Each row comes from the steps of one path. Every step used is in the known rows, and no mark comes twice. Write the path behind each row, first mark first.
Known rows:
Z > G > X: | -.04 |  .13 |  .03 | -.05 |  .09 | -.01 | -.01 |  .15 |  .02 | -.02 | -.14 |  .34 |  .20 |  .05 |  .04 |  .16 |  .05 | -.01 | -.21 |  .08 | -.05 |  .04 | -.12 |  .10 |
Z > K: |  .08 |  .03 |  .02 | -.10 | -.03 | -.09 |  .14 |  .05 |  .05 |  .14 |  .00 |  .12 |  .05 | -.09 |  .25 |  .28 |  .07 | -.11 | -.13 |  .12 |  .23 | -.10 |  .07 |  .18 |
W > D: |  .10 | -.04 |  .00 | -.11 |  .03 |  .05 |  .13 |  .07 |  .37 |  .14 | -.06 |  .24 |  .09 | -.08 |  .14 |  .11 | -.04 |  .04 | -.09 |  .12 | -.02 |  .12 | -.27 |  .08 |
C > E > D > W > N > U: |  .06 |  .13 |  .11 | -.05 |  .01 |  .14 |  .23 | -.02 |  .17 |  .00 | -.13 |  .45 |  .34 | -.37 |  .23 |  .16 |  .12 |  .05 |  .02 |  .03 | -.21 |  .04 | -.34 | -.04 |
N > U: |  .05 |  .06 |  .04 | -.17 | -.01 |  .03 |  .05 |  .07 |  .12 | -.01 |  .01 |  .56 | -.03 | -.19 |  .06 |  .10 | -.04 | -.03 | -.03 |  .08 | -.01 | -.10 | -.14 |  .04 |
N > W > C: |  .10 | -.05 | -.13 | -.25 |  .04 | -.13 |  .19 |  .17 |  .27 |  .04 | -.13 |  .40 | -.06 | -.13 |  .10 |  .15 |  .05 | -.01 | -.02 |  .13 |  .05 |  .19 | -.25 |  .09 |
U > D > W > C > E > N: |  .10 |  .02 |  .02 |  .01 | -.01 |  .10 |  .26 | -.02 |  .10 |  .03 | -.31 |  .07 |  .40 | -.22 |  .20 |  .15 |  .15 |  .15 |  .06 |  .02 | -.25 |  .15 | -.47 | -.04 |
Z > E > D: |  .09 | -.02 |  .04 | -.04 |  .02 |  .11 |  .20 | -.04 |  .05 |  .05 |  .09 |  .18 |  .12 | -.06 |  .24 |  .25 | -.03 |  .02 | -.01 |  .08 | -.12 |  .11 | -.28 |  .06 |
E > N > U: |  .06 |  .08 |  .14 | -.14 |  .05 |  .03 |  .07 |  .03 | -.06 | -.03 | -.08 |  .46 |  .06 | -.20 |  .01 |  .17 |  .05 |  .01 |  .12 |  .00 | -.15 | -.09 | -.17 |  .00 |
W > N > U > C > E > D: |  .10 | -.09 |  .16 | -.05 |  .02 |  .30 |  .31 | -.12 |  .11 |  .12 | -.10 |  .39 |  .27 | -.23 |  .20 |  .10 |  .05 |  .14 |  .03 |  .17 | -.30 |  .01 | -.57 | -.04 |
G > X: |  .01 |  .06 | -.02 | -.07 |  .02 | -.09 | -.03 |  .06 |  .06 | -.06 | -.08 |  .37 |  .08 | -.10 |  .06 |  .04 |  .08 |  .05 | -.27 |  .07 |  .06 | -.04 | -.14 |  .11 |
D > W > N > U > C > E: |  .16 |  .06 |  .08 | -.01 | -.03 |  .24 |  .22 | -.05 |  .13 | -.04 | -.18 |  .41 |  .30 | -.40 |  .24 |  .15 |  .12 |  .11 |  .01 |  .14 | -.15 | -.07 | -.42 | -.02 |
C > E > D > W > N: |  .08 |  .09 |  .07 |  .02 |  .06 |  .08 |  .21 | -.01 |  .18 |  .04 | -.15 |  .14 |  .41 | -.26 |  .31 |  .19 |  .18 |  .01 |  .02 | -.03 | -.11 |  .15 | -.33 |  .01 |
C > W > N > U: | -.01 |  .12 |  .05 | -.17 |  .05 |  .04 |  .08 |  .09 |  .20 | -.06 | -.16 |  .52 |  .14 | -.33 |  .08 |  .18 |  .00 | -.07 |  .03 |  .02 | -.09 | -.05 | -.21 | -.03 |
U > D > W > N: |  .02 |  .12 |  .01 | -.08 |  .11 |  .07 |  .17 |  .09 |  .35 |  .01 | -.12 |  .20 |  .28 | -.25 |  .17 |  .09 |  .20 | -.07 |  .11 | -.02 | -.07 |  .13 | -.38 |  .03 |
D > W > C > E > N > U: |  .12 |  .10 |  .06 | -.06 | -.06 |  .07 |  .21 |  .00 |  .01 | -.02 | -.26 |  .40 |  .30 | -.34 |  .15 |  .21 |  .08 |  .15 |  .05 |  .05 | -.23 |  .01 | -.31 | -.05 |
D > W > C > E > N: |  .16 |  .04 |  .02 |  .03 | -.04 |  .02 |  .19 | -.01 |  .00 |  .01 | -.31 |  .06 |  .35 | -.23 |  .23 |  .24 |  .12 |  .13 |  .03 |  .01 | -.14 |  .11 | -.29 |  .00 |
W > C: |  .09 | -.11 | -.09 | -.12 | -.04 | -.03 |  .12 |  .08 |  .27 |  .13 | -.10 |  .24 |  .02 | -.08 |  .14 |  .12 | -.05 |  .02 | -.05 |  .18 |  .04 |  .12 | -.28 |  .10 |
E > D > W > N > U: |  .02 |  .15 |  .06 | -.17 |  .10 |  .07 |  .24 |  .09 |  .21 |  .03 | -.03 |  .52 |  .25 | -.28 |  .15 |  .15 |  .11 |  .00 |  .14 | -.03 | -.20 |  .08 | -.36 | -.01 |
N > U > D > W > C > E: |  .06 |  .02 | -.07 | -.07 | -.13 |  .15 |  .29 |  .01 |  .29 |  .04 | -.21 |  .41 |  .32 | -.33 |  .23 |  .06 |  .03 |  .16 | -.09 |  .16 | -.18 |  .10 | -.50 | -.04 |
W > C > E: |  .13 | -.14 | -.02 |  .05 | -.15 |  .07 |  .10 | -.05 |  .19 |  .08 | -.22 |  .14 |  .14 | -.19 |  .25 |  .14 | -.04 |  .08 | -.21 |  .23 |  .04 |  .06 | -.25 |  .06 |

Write each row's path:
|  .00 | -.05 |  .10 | -.07 | -.04 |  .21 |  .24 | -.08 |  .14 |  .08 | -.23 |  .37 |  .24 | -.27 |  .06 |  .04 |  .05 |  .17 |  .05 |  .16 | -.34 |  .02 | -.53 | -.08 | -> W > C > E > N > U > D
|  .11 | -.01 | -.12 | -.24 |  .10 |  .10 |  .28 |  .15 |  .35 |  .07 | -.17 |  .31 |  .22 | -.08 |  .14 |  .14 | -.06 |  .13 | -.04 |  .04 | -.19 |  .16 | -.56 | -.01 | -> U > C > W > D
|  .13 |  .03 | -.17 | -.16 | -.02 | -.08 |  .21 |  .18 |  .29 |  .08 | -.11 |  .26 |  .17 | -.12 |  .20 |  .16 |  .03 |  .03 |  .01 |  .05 |  .01 |  .20 | -.33 |  .08 | -> D > W > C
|  .03 |  .04 |  .13 | -.10 |  .03 |  .09 |  .04 |  .00 |  .21 |  .02 | -.06 |  .48 |  .03 | -.31 |  .07 |  .14 |  .03 | -.07 |  .04 |  .12 | -.03 | -.09 | -.17 |  .04 | -> W > N > U
|  .02 |  .07 | -.15 | -.25 | -.02 |  .06 |  .34 |  .16 |  .38 |  .08 | -.11 |  .50 |  .20 | -.21 |  .13 |  .04 |  .03 |  .10 |  .07 |  .09 | -.20 |  .18 | -.56 |  .00 | -> N > U > D > W > C
|  .01 |  .21 | -.07 | -.24 |  .04 |  .06 |  .24 |  .16 |  .25 | -.04 | -.01 |  .53 |  .21 | -.24 |  .12 |  .02 |  .10 |  .02 |  .07 | -.05 | -.15 |  .07 | -.40 | -.01 | -> N > U > D > W
|  .18 | -.02 |  .07 | -.13 |  .12 |  .11 |  .31 |  .02 |  .15 |  .03 | -.27 |  .28 |  .20 | -.21 |  .12 |  .18 |  .15 |  .19 |  .04 |  .10 | -.23 |  .15 | -.45 | -.01 | -> U > C > E > N > W > D
|  .17 |  .00 | -.09 |  .02 | -.13 |  .02 |  .18 |  .03 |  .20 |  .03 | -.22 |  .17 |  .27 | -.25 |  .31 |  .17 |  .04 |  .09 | -.15 |  .12 |  .02 |  .12 | -.28 |  .04 | -> D > W > C > E
|  .11 |  .02 | -.17 | -.21 |  .03 | -.05 |  .35 |  .18 |  .27 |  .14 | -.08 |  .28 |  .25 | -.04 |  .23 |  .15 |  .04 |  .10 |  .06 |  .00 | -.15 |  .31 | -.50 |  .05 | -> E > D > W > C
|  .11 |  .07 |  .03 | -.23 |  .13 |  .19 |  .38 |  .07 |  .18 |  .07 | -.02 |  .54 |  .26 | -.22 |  .14 |  .13 |  .12 |  .10 |  .23 |  .05 | -.32 |  .08 | -.63 | -.01 | -> E > D > W > N > U > C
| -.10 |  .10 |  .04 | -.21 |  .08 |  .15 |  .18 |  .07 |  .33 | -.02 | -.15 |  .49 |  .20 | -.31 |  .04 |  .04 |  .05 | -.02 |  .06 |  .03 | -.22 |  .03 | -.47 | -.08 | -> C > W > N > U > D
|  .05 |  .03 | -.18 | -.19 |  .00 |  .01 |  .30 |  .17 |  .39 |  .10 | -.12 |  .27 |  .22 | -.12 |  .18 |  .06 |  .07 |  .07 |  .05 |  .05 | -.11 |  .25 | -.53 |  .05 | -> U > D > W > C
|  .03 |  .10 | -.07 | -.24 |  .04 |  .06 |  .35 |  .12 |  .23 |  .07 | -.18 |  .42 |  .28 | -.21 |  .07 |  .10 |  .10 |  .14 |  .19 |  .02 | -.31 |  .18 | -.58 | -.04 | -> E > N > U > D > W > C
|  .13 |  .03 |  .09 | -.08 |  .10 |  .02 |  .20 |  .02 |  .17 |  .00 | -.28 |  .24 |  .19 | -.24 |  .12 |  .21 |  .13 |  .11 | -.04 |  .04 | -.15 |  .15 | -.24 | -.01 | -> C > E > N > W > D
| -.01 |  .03 |  .17 | -.06 | -.01 |  .20 |  .16 | -.09 |  .05 |  .00 | -.16 |  .37 |  .23 | -.27 |  .06 |  .04 |  .08 |  .10 |  .04 |  .07 | -.27 | -.06 | -.39 | -.08 | -> C > E > N > U > D
|  .11 | -.02 | -.04 | -.22 |  .10 | -.13 |  .21 |  .14 |  .11 |  .01 | -.23 |  .32 |  .02 | -.13 |  .05 |  .21 |  .13 |  .03 |  .13 |  .04 | -.09 |  .20 | -.27 |  .04 | -> E > N > W > C
|  .14 |  .10 | -.03 | -.16 |  .01 |  .16 |  .40 |  .06 |  .06 |  .01 | -.05 |  .47 |  .37 | -.20 |  .26 |  .12 |  .09 |  .19 |  .03 |  .00 | -.28 |  .09 | -.56 | -.04 | -> N > U > C > E > D > W
|  .09 | -.01 | -.10 | -.01 | -.11 |  .11 |  .26 |  .02 |  .30 |  .06 | -.23 |  .17 |  .33 | -.25 |  .28 |  .07 |  .06 |  .13 | -.12 |  .12 | -.09 |  .17 | -.46 |  .01 | -> U > D > W > C > E
|  .03 |  .08 |  .01 | -.10 |  .09 | -.02 |  .04 |  .10 |  .22 | -.05 | -.20 |  .20 |  .19 | -.21 |  .15 |  .22 |  .05 | -.11 |  .00 | -.03 |  .02 |  .05 | -.18 |  .01 | -> C > W > N
|  .15 |  .04 |  .04 | -.02 |  .08 |  .19 |  .32 | -.01 |  .17 |  .06 | -.15 |  .18 |  .42 | -.23 |  .30 |  .17 |  .19 |  .09 |  .09 |  .02 | -.20 |  .15 | -.52 |  .00 | -> U > C > E > D > W > N
|  .09 |  .11 | -.02 | -.29 |  .10 |  .08 |  .23 |  .13 | -.05 | -.08 | -.18 |  .48 |  .21 | -.17 |  .02 |  .20 |  .02 |  .10 |  .16 | -.07 | -.28 | -.02 | -.46 | -.08 | -> E > N > U > C > W
|  .11 | -.03 |  .10 | -.16 |  .06 |  .21 |  .18 | -.01 |  .18 |  .05 | -.05 |  .51 |  .05 | -.24 |  .07 |  .11 |  .05 |  .03 |  .13 |  .19 | -.14 | -.08 | -.44 |  .03 | -> W > N > U > C
|  .09 |  .02 | -.01 | -.16 |  .12 |  .09 |  .16 |  .09 |  .21 | -.01 | -.20 |  .23 |  .21 | -.19 |  .14 |  .19 |  .07 | -.04 |  .09 |  .02 | -.09 |  .05 | -.41 |  .00 | -> U > C > W > N
|  .10 |  .02 | -.05 | -.23 |  .12 | -.06 |  .19 |  .17 |  .37 |  .04 | -.11 |  .40 |  .01 | -.15 |  .10 |  .14 |  .06 |  .03 | -.06 |  .07 | -.02 |  .19 | -.24 |  .06 | -> N > W > D
|  .13 | -.07 |  .15 |  .03 | -.06 |  .28 |  .15 | -.13 |  .11 |  .01 | -.17 |  .40 |  .19 | -.35 |  .19 |  .11 |  .05 |  .09 | -.04 |  .24 | -.12 | -.14 | -.38 |  .00 | -> W > N > U > C > E
|  .09 | -.10 | -.03 | -.12 |  .00 |  .01 |  .31 |  .02 |  .17 |  .08 | -.16 |  .30 |  .17 | -.12 |  .23 |  .14 |  .05 |  .13 | -.10 |  .12 | -.14 |  .24 | -.42 |  .00 | -> N > W > C > E > D
